Each row comes from the steps of one path. Every step used is in the known rows, and no mark comes twice. Write the path behind each row, first mark first.
Known rows
loke/gupodeb/pafad/romu: -1.646	-1.684	-0.190	0.108	2.165	5.382	0.965	-3.587	4.209	3.998	-1.014	-2.110	-4.420	-2.743	-0.387	-1.401	2.022	1.644
romu/gupodeb: -3.502	-2.465	-3.284	-1.414	-0.680	0.267	1.044	-0.965	3.477	0.761	-1.489	-3.352	-4.734	-2.639	0.362	0.302	-1.028	5.232
konit/gupodeb/pafad: -3.515	-1.165	0.787	1.744	0.015	2.317	2.298	-3.263	4.237	1.263	-1.515	-3.425	-4.572	-4.401	0.313	-0.683	-1.470	0.279
loke/gupodeb/pafad: -1.840	-2.191	-0.688	0.271	2.239	4.504	1.403	-4.065	4.325	3.752	-0.721	-1.992	-4.835	-2.966	-1.126	-0.619	0.686	2.638
pafad/romu/sedovos/konit: -3.228	-2.872	0.781	-1.389	-0.326	-1.307	-0.977	-3.485	3.046	1.512	-2.573	-2.539	-2.241	-3.472	-1.291	0.312	2.022	2.757
pafad/romu/sedovos/konit/gupodeb: -3.685	-2.490	0.332	-0.605	-0.752	-1.012	-0.468	-3.966	2.907	1.567	-2.267	-2.783	-3.419	-4.337	-0.731	0.107	0.830	2.363
loke/sedovos/konit: -3.228	-3.369	2.726	-0.674	0.903	-3.426	1.179	-2.186	3.694	5.857	-2.214	-3.395	-2.763	-2.350	-1.192	-0.058	-0.096	2.182
konit/gupodeb: -3.859	-0.170	-1.216	1.497	-0.796	-1.221	1.671	-2.859	3.147	1.909	-1.061	-2.878	-5.390	-4.264	0.523	0.193	-1.839	-0.114
sedovos/konit: -3.398	-3.159	1.820	0.534	0.635	-3.625	0.052	-2.545	2.711	0.529	-1.078	-1.760	-2.304	-3.499	-2.688	0.614	1.642	2.198
gupodeb/loke/sedovos: -3.232	-1.904	-0.808	-0.860	-0.306	2.725	0.624	-2.017	4.314	4.438	-3.164	-3.612	-2.330	-1.122	-0.200	0.041	-1.685	3.313
konit/gupodeb/loke: -4.174	-0.628	-2.556	1.598	-1.269	2.240	1.089	-3.179	3.370	0.768	-1.667	-2.877	-4.665	-3.666	0.136	0.237	-2.645	1.977
romu/gupodeb/konit: -3.769	-0.304	-2.472	-2.586	-1.008	3.230	1.653	-1.866	3.183	-0.660	-1.091	-3.039	-4.504	-3.648	-1.009	1.451	-0.192	3.447
romu/sedovos/konit/gupodeb/pafad: -4.070	-4.373	0.891	-0.273	-0.100	-0.247	0.553	-5.583	3.738	0.611	-2.037	-3.129	-3.925	-5.339	-2.171	1.047	-1.476	5.050
romu/sedovos: -3.247	-2.469	-1.408	-1.872	-0.678	-1.218	-0.148	-4.338	3.693	2.007	-2.339	-3.010	-3.473	-3.419	-1.001	1.623	-1.209	3.725
sedovos/konit/gupodeb: -4.185	-2.577	1.038	1.771	0.042	-3.358	0.956	-3.339	2.498	0.608	-0.752	-2.105	-4.119	-4.847	-1.885	0.409	-0.192	1.725
loke/sedovos/konit/gupodeb/romu: -4.217	-3.751	3.368	-0.150	0.897	-1.021	2.047	-2.489	3.330	4.756	-1.705	-4.292	-4.734	-3.921	-0.939	-0.443	-0.840	1.733
sedovos/konit/gupodeb/romu/pafad: -4.278	-3.728	1.967	1.872	0.963	0.440	2.349	-2.253	2.120	0.456	0.164	-3.317	-4.522	-5.143	-2.738	0.609	0.778	3.658

Which path is each row?
-3.591	-3.325	-1.366	-1.655	-0.561	2.893	0.081	-0.763	3.623	2.325	-2.917	-3.615	-2.954	-1.833	0.363	-1.017	0.650	5.450 => pafad/romu/gupodeb/loke/sedovos/konit
-4.425	-2.919	-0.003	1.815	-0.355	-0.348	0.458	-3.484	2.699	-0.339	-1.247	-2.106	-3.528	-4.426	-2.152	0.566	-0.848	3.403 => sedovos/konit/gupodeb/loke
-2.807	-2.499	-0.518	-0.658	2.140	4.357	1.001	-3.190	2.845	2.860	0.054	-2.357	-6.500	-3.513	-1.657	-0.042	1.461	2.105 => loke/gupodeb/romu
-3.128	-1.462	-1.958	-1.358	-0.772	1.216	0.310	-0.443	3.326	1.394	-2.112	-3.265	-3.741	-2.280	1.182	-0.896	1.370	2.722 => pafad/romu/gupodeb
-4.447	-1.546	0.837	0.824	-0.160	2.089	1.972	-2.339	2.784	0.308	-0.754	-3.713	-6.216	-5.042	-0.282	-0.129	-0.657	-0.246 => konit/gupodeb/romu
-4.471	-3.952	-1.158	-0.325	-0.951	-0.255	-0.230	-5.551	3.178	0.249	-2.139	-2.711	-3.905	-4.836	-2.302	1.718	-2.243	6.131 => romu/sedovos/konit/gupodeb/loke
-3.294	-2.117	-2.410	-1.970	-0.950	3.985	0.388	-0.474	3.935	2.952	-3.075	-3.984	-3.295	-1.420	1.447	-1.176	-0.009	4.475 => pafad/romu/gupodeb/loke/sedovos
-3.504	-1.437	0.607	0.616	-0.504	3.290	1.562	-3.917	4.316	1.588	-2.354	-3.791	-4.382	-4.629	0.734	-0.808	-0.939	0.899 => konit/gupodeb/pafad/romu/sedovos
-2.744	-3.588	3.148	-0.872	0.720	3.080	0.164	-3.543	4.497	0.647	-2.946	-3.283	-1.368	-3.515	-1.374	-0.770	2.225	2.761 => gupodeb/pafad/romu/sedovos/konit
-2.435	1.030	-1.766	-1.035	1.198	3.965	1.355	-4.693	2.913	3.104	0.180	-1.119	-5.337	-3.850	-2.208	1.364	1.191	0.533 => loke/gupodeb/konit
-3.305	0.234	-1.376	-2.302	-1.036	3.490	0.767	-1.126	3.078	0.181	-1.761	-2.984	-3.505	-3.123	0.141	0.051	2.068	1.331 => pafad/romu/gupodeb/konit
-3.809	-2.982	2.932	1.819	0.616	0.219	1.139	-3.165	3.303	0.274	-1.454	-2.612	-3.141	-4.820	-1.443	-0.926	1.235	1.238 => sedovos/konit/gupodeb/pafad/romu
-3.962	-3.778	1.517	-2.483	0.242	2.828	0.330	-3.007	3.180	-0.097	-1.770	-3.947	-4.405	-4.140	-1.882	1.041	0.539	3.010 => gupodeb/romu/sedovos
-3.963	-1.650	-0.103	1.630	0.377	3.375	3.432	-1.547	2.664	1.642	0.081	-4.368	-5.879	-4.625	-0.565	0.360	-0.608	2.204 => konit/gupodeb/romu/pafad
